What can hang from each mark:
j549: j518
j518: j549
j753: j9 j280 j518 j913
j382: j280 j518
j498: j913
j280: j382 j753
j9: j382 j549 j753

Each row was made from one small tree. The marks that hang from a mark follow it in brackets, in the order of their numbers. Every link used is in the known rows. Write each row's tree.
(in the rows, 128 means zero)
Known rows:
j280{j753{j913}}: [136 170 135  94 135 117 173 130 115 179 115 136 127 147 133 135 130 123]
j280{j382 j753{j518{j549} j913}}: [148 227  88 133 125 113 209 123 138 171 140 135 166 131 123 101 147 206]
j9{j382{j518{j549}} j753{j280 j913}}: [158  74  30 145 122 138 113 125 127  98 117  97 138 137 132 111 153 118]
j9{j549}: [129 111 189 111 146 115  76 130 112 138 118 153  93 119 130 156 100 120]
j9{j382 j549 j753}: [152  42  65 130 128 127  77 128 124 130 114 139  90 136 144 153 122 113]
j382{j280{j753{j9{j549} j518 j913}}}: [103 130 223 123 115 128 174 138 133 144 137 127 159 141 116 133 143 134]
j753{j9{j382}}: [122 118  85 132 128 119 121 114 119 138 126 135 103 128 136 138  90  55]
j9{j382{j280 j518} j753}: [104  51  64  95 135 140  57 149 134  77 113 116  60 131 157 142 133 134]
j518{j549}: [124 182 123 107 150 116  72 118 111 143 120 143 109 120 137 124 104  93]
j498{j913}: [112 145 136  95 159 104 117 130 112 139  79 147  90  89 137 144  95 116]
j382{j280}: [ 75 137 174  83 150 114  59 144 122 115 120 146  81 122 143 149 108 108]
j280{j753{j9}}: [142 171 143 102 127 133 137 124 126 180 120 134 105 142 140 141 118  81]
j382{j280{j753{j913}}}: [ 90 155 174  82 137 122 140 143 125 149 114 135 114 144 133 137 135 118]
j549{j518}: [118 150 124 101 150 180  72 128 121 124 151 157 106 131 143 138 116 124]
j9{j382{j280} j549}: [ 92  70 153 115 140 117  62 134 123 112 114 145  80 123 126 147 108 106]
j9{j549 j753}: [150  70 135 113 133 129  70 136 123 134 116 144  97 131 148 163 121 122]
j9{j382{j280 j518} j549 j753{j913}}: [110   4 119 120 122 139 115 144 131  74 107 115 102 135 132 140 136 138]
j753{j9 j280{j382} j518{j549} j913}: [144 187 118 191 106 116 195 110 141 128 158 118 214 115 106  96 136 141]
j753{j9{j382} j280 j518{j549} j913}: [143 144  86 193 108 114 174 105 123 131 155 108 214 130 101  96 139  97]

Which tree is each row?
[ 82 143 182  82 153 135  44 141 123  80 113 123  76 111 137 121 116 126]  j382{j280 j518{j549}}
[ 92 121 118 140 123 115 116 129 129 112 152 129 129 124 130 130 116 115]  j753{j9{j382{j280}} j518}
[161 149  54 165 115 119 149 128 143 126 149 120 188 127 131 111 161 186]  j9{j753{j280{j382} j518{j549} j913}}
[ 99 155 190  98 124 152 151 130 133 116 109 105 126 135 124 107 137  93]  j382{j280{j753{j9 j913}} j518{j549}}
[138 144 128 122 141 125  84 138 140 100 125 127  85 104 134 134 124 177]  j753{j280{j382{j518}}}
[132  88 139 175 110 108 202 114 116 130 147 129 181 130 106 128 114 122]  j753{j9{j382 j549} j518 j913}
[149 202 108 133 117 124 183 127 149 169 147 137 129 127 136 126 133 180]  j280{j382 j753{j9 j518}}
[147 210  97 114 134 113 154 138 142 168 144 145 111 126 139 129 141 224]  j280{j382 j753{j518}}
[120 149 154 147 118 106 200 123 115 135 153 130 185 129 122 129 111 125]  j753{j9 j518 j913}
[138 191  98 109 128 117 204 128 137 173 117 143 121 137 134 127 128 164]  j280{j382 j753{j913}}
[104 194 162  94 141 124  87 142 130 148 136 132 119 132 134 120 151 157]  j382{j280{j753{j518{j549}}}}
[142 195 106 170 125 104 163 121 135 127 153 127 194 114 110  99 145 192]  j753{j280{j382} j518{j549} j913}
[164   9  94 151 117 138 115 134 127  93 114 105 126 135 123 137 150 141]  j9{j382{j518} j549 j753{j280 j913}}
[144  49 161 170 109 134 159 116 123 100 120 105 149 126 102 128 121  85]  j753{j9{j382{j518} j549} j280 j913}
[ 99 119 213 113 118 186 154 130 138 136 134 137 144 150 120 131 141  89]  j382{j280{j753{j9{j549{j518}} j913}}}
[165  63 144 132 128 134  49 137 128 131 121 132 113 130 139 160 142 121]  j9{j549 j753{j280}}
[142  66 136 183 108 179 155 107 130 119 148 126 181 140 101 122 132  66]  j753{j9{j382 j549{j518}} j280 j913}
[136 142 163 170 113 111 177 124 122 131 158 117 202 128 111 127 134 123]  j753{j9 j280 j518 j913}
[149  57 157 158 120 140  88 121 127 101 122 111 107 118 114 138 118  88]  j753{j9{j382{j518} j549} j280}
[147  88  18 115 135 139  70 127 124 102 113 114  83 129 152 122 128 122]  j9{j382{j518{j549}} j753}
[ 98 160 181  81 139 141 126 139 127 115 106 112 109 134 128 109 144 134]  j382{j280{j753{j913}} j518{j549}}
[149 220 100 152 109 124 238 113 145 171 143 128 183 133 120  98 139 161]  j280{j382 j753{j9 j518{j549} j913}}
[112 102 151 118 132 121  94 140 131 139 130 136 102 135 121 138 145 164]  j9{j382{j280{j753{j518}}} j549}
[140 108 104 165 114 134 156 108 122 105 123  98 160 126 109 104 123  64]  j753{j9{j382{j518{j549}}} j280 j913}
[128 176 106 110 146 127 101 126 135 103 118 135  80 102 140 116 105 169]  j280{j382{j518{j549}}}
